Each row was made from one walk, in order. Every step used is in the known rows, and no mark comes twice. Write each row's walk.
Known rows:
dupi kube rugaz dagu zovud fafazip nezel: [2.087 0.405 -0.876 0.559 0.275 -0.704 0.029 -1.101 -0.060 -0.885 -0.843 -0.177 -0.664 1.788 -1.344 0.813 0.323 -1.411 0.549 0.069 -4.605 -1.108 -1.318 0.882 -0.150]
dagu rugaz: [-0.739 -0.586 0.335 -0.037 2.037 -0.016 -0.201 -0.182 1.027 0.479 -1.527 1.751 0.794 1.254 -0.094 -1.107 -1.393 1.259 0.677 -1.609 2.432 0.195 0.582 -0.688 0.181]
rugaz dagu zovud: [-1.347 -0.130 0.203 -0.798 0.262 -0.215 -0.040 -0.557 0.070 -0.061 -0.718 -0.464 0.105 2.688 0.027 -0.137 -0.937 0.494 0.266 -0.481 2.533 0.109 -0.359 -0.683 -0.577]
zovud fafazip: [0.780 -0.131 0.609 0.116 -0.168 0.367 0.291 -0.134 0.774 -0.171 -1.277 0.675 0.712 -0.353 0.559 -0.640 -1.525 1.311 0.010 1.065 -1.176 0.231 -0.075 0.144 -0.130]
sogab rugaz dagu: [-0.271 -0.273 -0.655 -0.951 1.901 0.416 -0.598 -2.247 1.199 -0.083 2.032 2.531 0.583 1.868 -0.101 1.526 -2.368 0.298 0.580 -2.696 4.748 0.042 0.239 -0.462 0.052]
lozav modev sogab rugaz kube: [-2.216 0.694 -1.262 -1.020 2.176 1.274 -2.253 -1.039 0.743 0.191 0.380 4.379 0.928 -4.883 -0.288 0.480 -1.607 1.962 0.481 -4.893 6.416 -1.313 -0.281 -1.448 1.314]
dupi kube rugaz dagu zubo nezel fafazip zovud: [1.810 -0.077 -1.230 1.092 0.304 -0.357 0.887 0.758 -0.817 -0.097 -0.964 -1.716 -1.026 -0.212 -1.865 1.119 1.929 -2.751 -0.064 -0.299 -4.301 -1.376 -0.441 1.441 0.252]
sogab modev: [-0.453 0.676 -0.421 -0.319 -0.044 1.037 0.752 -2.210 1.224 0.158 0.916 2.156 1.211 -0.614 0.446 -0.625 -2.020 1.883 0.447 -2.463 4.472 0.848 0.511 -0.521 0.916]
lozav modev sogab rugaz dagu: [-1.770 0.785 -1.680 -1.049 2.930 0.684 -1.550 -2.085 0.778 -0.022 0.592 3.800 0.596 -3.162 0.240 1.120 -3.026 1.344 0.129 -4.440 7.754 -1.128 0.123 -1.378 0.497]
lozav modev sogab rugaz dagu zovud fafazip nezel: [1.020 1.543 -1.047 -0.213 0.203 -0.656 -1.243 -0.957 -0.981 -0.424 2.330 0.955 -1.023 -4.081 1.059 0.565 -0.574 -0.348 -0.580 -0.354 1.409 -1.309 -0.723 -0.200 -0.982]
sogab rugaz: [-0.391 0.069 -0.413 -0.464 0.923 0.704 -0.170 -1.379 1.430 -0.090 2.133 2.860 0.727 0.309 0.075 0.080 -2.049 0.983 0.332 -2.219 4.080 0.361 0.343 -0.296 0.460]
lozav modev: [-1.542 0.009 0.101 -0.436 1.751 0.462 0.000 -0.923 0.695 -0.021 -3.416 1.783 1.231 -1.694 0.386 -1.220 -2.384 2.099 0.159 -2.555 3.365 -0.234 0.346 -0.917 0.592]
fafazip zovud: [-0.100 -0.031 1.211 -0.204 -0.892 0.724 0.491 -0.426 0.327 -0.036 -0.451 -0.688 1.169 1.294 0.310 -1.244 -0.642 0.943 0.369 -0.003 -0.039 1.010 0.361 0.119 -0.159]
dupi kube: [-0.502 0.048 -0.048 -0.437 1.318 1.259 0.337 -1.079 1.546 -0.175 -1.624 1.920 1.443 0.175 -0.765 -0.910 -2.119 1.434 0.936 -1.774 1.554 0.086 -0.075 0.018 1.349]
nezel fafazip zovud: [1.356 -0.125 1.001 0.304 -1.946 0.735 0.718 0.157 -0.428 -0.218 -0.460 -0.977 0.473 0.377 0.455 -0.871 0.530 0.770 0.133 1.361 -2.596 0.358 0.348 0.581 -0.605]
zubo dagu: [-1.529 -0.669 0.205 -0.045 -0.562 0.699 0.216 -0.468 0.312 0.043 -1.052 0.253 0.099 0.671 0.112 -0.498 -1.352 1.209 -0.205 -0.512 2.036 1.019 0.277 -0.264 0.336]
kube rugaz dagu: [-1.092 -0.693 -1.100 -0.226 2.802 0.192 -0.395 -1.976 1.230 -0.345 -1.911 1.796 0.706 2.827 -1.062 1.427 -2.029 0.325 0.695 -3.315 2.470 -0.756 0.018 -0.714 0.391]
libete zovud dagu: [0.223 0.274 1.323 -0.381 -0.087 -0.024 -0.157 0.440 0.255 -0.271 1.890 -0.567 0.865 1.211 0.496 0.188 0.670 0.377 -0.101 2.065 -1.650 1.874 0.106 0.124 0.593]
dagu zubo nezel fafazip: [0.577 -0.281 -0.045 0.864 0.288 -0.043 1.243 1.979 -0.646 0.328 0.049 -1.737 -0.707 -3.453 0.566 -0.701 0.622 -0.877 -0.931 1.268 -1.502 -0.771 0.410 0.760 -0.261]
nezel fafazip: [0.488 -0.388 0.214 0.159 -0.057 0.838 0.539 -0.130 0.359 -0.196 -1.119 0.733 0.499 -0.488 0.454 -0.463 -0.826 1.380 0.152 0.164 -0.322 -0.360 0.308 0.022 -0.140]
kube rugaz dagu zubo: [-1.610 0.046 -1.419 0.075 3.463 -0.310 0.254 -0.990 0.810 -0.308 -1.890 0.458 0.275 1.911 -0.892 1.236 -0.881 -1.102 -0.008 -2.826 1.989 -1.041 -0.048 -0.682 0.281]
dupi kube rugaz dagu: [-0.609 -0.346 -1.509 -0.280 3.001 0.625 -0.259 -2.305 1.684 -0.468 -2.635 2.706 0.955 2.701 -2.166 1.360 -2.137 0.244 1.261 -3.964 1.770 -0.969 -0.441 -0.293 1.369]
sogab rugaz dagu zovud: [-0.701 0.237 -0.665 -0.906 0.143 -0.378 -0.463 -1.144 0.406 -0.099 2.497 1.421 -0.361 2.643 -0.221 0.784 -0.952 -0.008 0.223 -1.548 4.323 0.169 -0.406 -0.557 -0.483]
nezel fafazip zovud dagu zubo: [0.597 0.709 0.727 0.577 -1.988 -0.419 0.992 1.706 -1.021 -0.159 0.633 -2.879 -0.486 -0.465 0.685 -0.533 3.002 -1.456 -0.800 3.485 -4.423 0.638 0.273 0.590 -0.268]

Write each row's walk:
[-2.022 -0.147 0.231 0.021 -2.230 -0.085 0.374 0.638 -0.478 0.009 -0.566 -0.893 -0.856 1.407 -0.019 -1.244 0.043 0.887 -0.544 0.672 1.576 1.140 -0.368 -0.352 -0.233] -> zubo dagu zovud
[-1.404 0.074 -0.174 -0.580 2.626 0.049 0.416 -0.617 0.395 0.013 -1.058 -0.654 0.609 1.004 0.299 0.413 -1.193 -0.585 -0.071 -1.167 2.638 -0.262 0.196 -0.533 -0.127] -> rugaz dagu zubo
[1.642 -1.396 1.211 0.610 -1.913 -0.819 -1.093 2.556 -1.491 1.088 0.831 -1.662 -1.044 -0.582 -0.595 0.155 3.944 -1.264 0.383 2.177 -5.259 0.089 0.171 0.723 -0.030] -> zubo nezel fafazip zovud dagu rugaz kube
[0.430 0.011 0.341 -0.352 -0.904 -0.678 -0.030 0.063 -0.207 -0.182 -0.912 -0.754 -0.395 1.990 0.231 0.109 -0.448 0.288 -0.085 1.782 -0.741 -0.053 -0.871 -0.133 -1.107] -> rugaz dagu zovud fafazip
[-0.301 0.025 1.250 -0.254 -1.686 0.087 0.150 0.067 0.102 -0.030 0.541 -1.204 0.691 1.447 0.375 -0.668 0.648 0.060 0.146 1.649 -1.533 1.552 0.380 0.138 0.338] -> fafazip zovud dagu
[1.328 -0.350 0.964 0.625 -1.813 -0.758 -0.087 1.311 -0.668 0.333 0.089 -0.820 -0.403 1.527 0.101 -0.589 2.516 -0.366 0.189 2.517 -3.852 0.726 0.556 0.254 -0.336] -> nezel fafazip zovud dagu rugaz
[-0.491 1.494 -1.510 -0.496 0.049 -0.548 -1.393 -0.439 -0.282 -0.200 0.743 2.335 -0.867 -3.059 0.349 0.577 -1.143 0.756 -0.583 -0.935 3.921 -1.137 -1.014 -0.939 -0.503] -> lozav modev sogab rugaz dagu zovud fafazip
[1.158 -0.042 1.076 0.298 -2.746 0.094 0.398 0.667 -0.613 -0.202 0.507 -1.552 0.002 0.623 0.524 -0.332 1.910 -0.069 -0.094 3.015 -4.056 0.912 0.332 0.562 -0.174] -> nezel fafazip zovud dagu
[1.465 -0.014 0.728 1.053 -1.665 -0.165 1.460 2.251 -1.421 0.327 0.632 -3.455 -0.747 -2.489 0.595 -1.085 1.989 -1.478 -0.937 2.481 -3.816 -0.086 0.387 1.337 -0.781] -> dagu zubo nezel fafazip zovud
[-1.377 -0.935 0.562 -0.528 1.456 -0.340 -1.673 0.503 0.549 0.741 -0.653 1.465 0.509 1.382 -0.713 0.219 1.064 0.344 1.013 -0.995 0.498 0.204 0.071 -0.956 1.028] -> zovud dagu rugaz kube
[0.144 0.066 -0.939 0.311 -0.089 -1.037 -0.209 -0.295 0.144 -0.534 -1.757 0.359 -0.729 2.896 -0.978 0.945 -0.140 -0.243 0.003 0.102 -1.494 -0.765 -1.100 -0.289 -0.651] -> kube rugaz dagu zovud fafazip
[0.431 -0.206 0.064 0.846 -0.498 -0.710 0.927 2.484 -0.822 0.340 0.956 -2.328 -1.208 -3.184 0.642 -0.149 1.947 -1.733 -1.169 2.905 -3.001 -0.252 0.398 0.760 0.227] -> zovud dagu zubo nezel fafazip
[0.351 0.503 -1.804 0.252 1.373 0.183 -0.313 0.804 -0.536 0.336 3.939 0.279 -1.370 -4.882 0.399 1.657 -0.035 -1.674 -0.940 -0.480 2.744 -1.639 0.191 0.318 -0.315] -> modev sogab rugaz dagu zubo nezel fafazip
[1.546 -0.385 0.450 0.547 -0.783 -0.432 1.031 1.389 -1.649 0.352 0.555 -3.788 -0.920 -0.967 0.416 0.374 1.722 -2.173 -0.713 2.014 -3.039 -0.368 0.291 1.151 -1.177] -> rugaz dagu zubo nezel fafazip zovud
[0.974 -0.810 1.131 0.147 -1.569 -0.415 -1.225 1.425 -0.917 0.584 -0.140 -0.536 -0.254 1.322 -0.545 0.221 3.661 -0.398 0.746 1.529 -4.372 0.259 0.017 0.016 0.031] -> nezel fafazip zovud dagu rugaz kube
[-0.843 0.772 0.941 0.050 -1.049 -0.430 0.757 1.068 -0.334 0.007 0.638 -2.549 0.237 0.512 0.535 -0.883 1.836 -1.314 -0.542 2.126 -1.860 1.293 0.320 0.173 0.224] -> fafazip zovud dagu zubo
[1.783 -0.637 1.162 0.729 -3.218 -0.299 0.524 1.768 -1.156 0.312 1.554 -2.635 -0.787 -1.347 0.478 -0.347 2.173 -0.914 -0.471 3.601 -4.919 0.719 0.482 1.273 -0.208] -> zubo nezel fafazip zovud dagu
[1.184 0.081 0.876 0.796 -3.150 -0.659 0.544 0.742 -1.448 -0.362 0.682 -2.563 -1.520 -0.267 0.905 -1.009 1.102 -0.453 -0.929 3.492 -4.244 0.892 -0.566 0.902 -1.191] -> zubo dagu zovud fafazip nezel
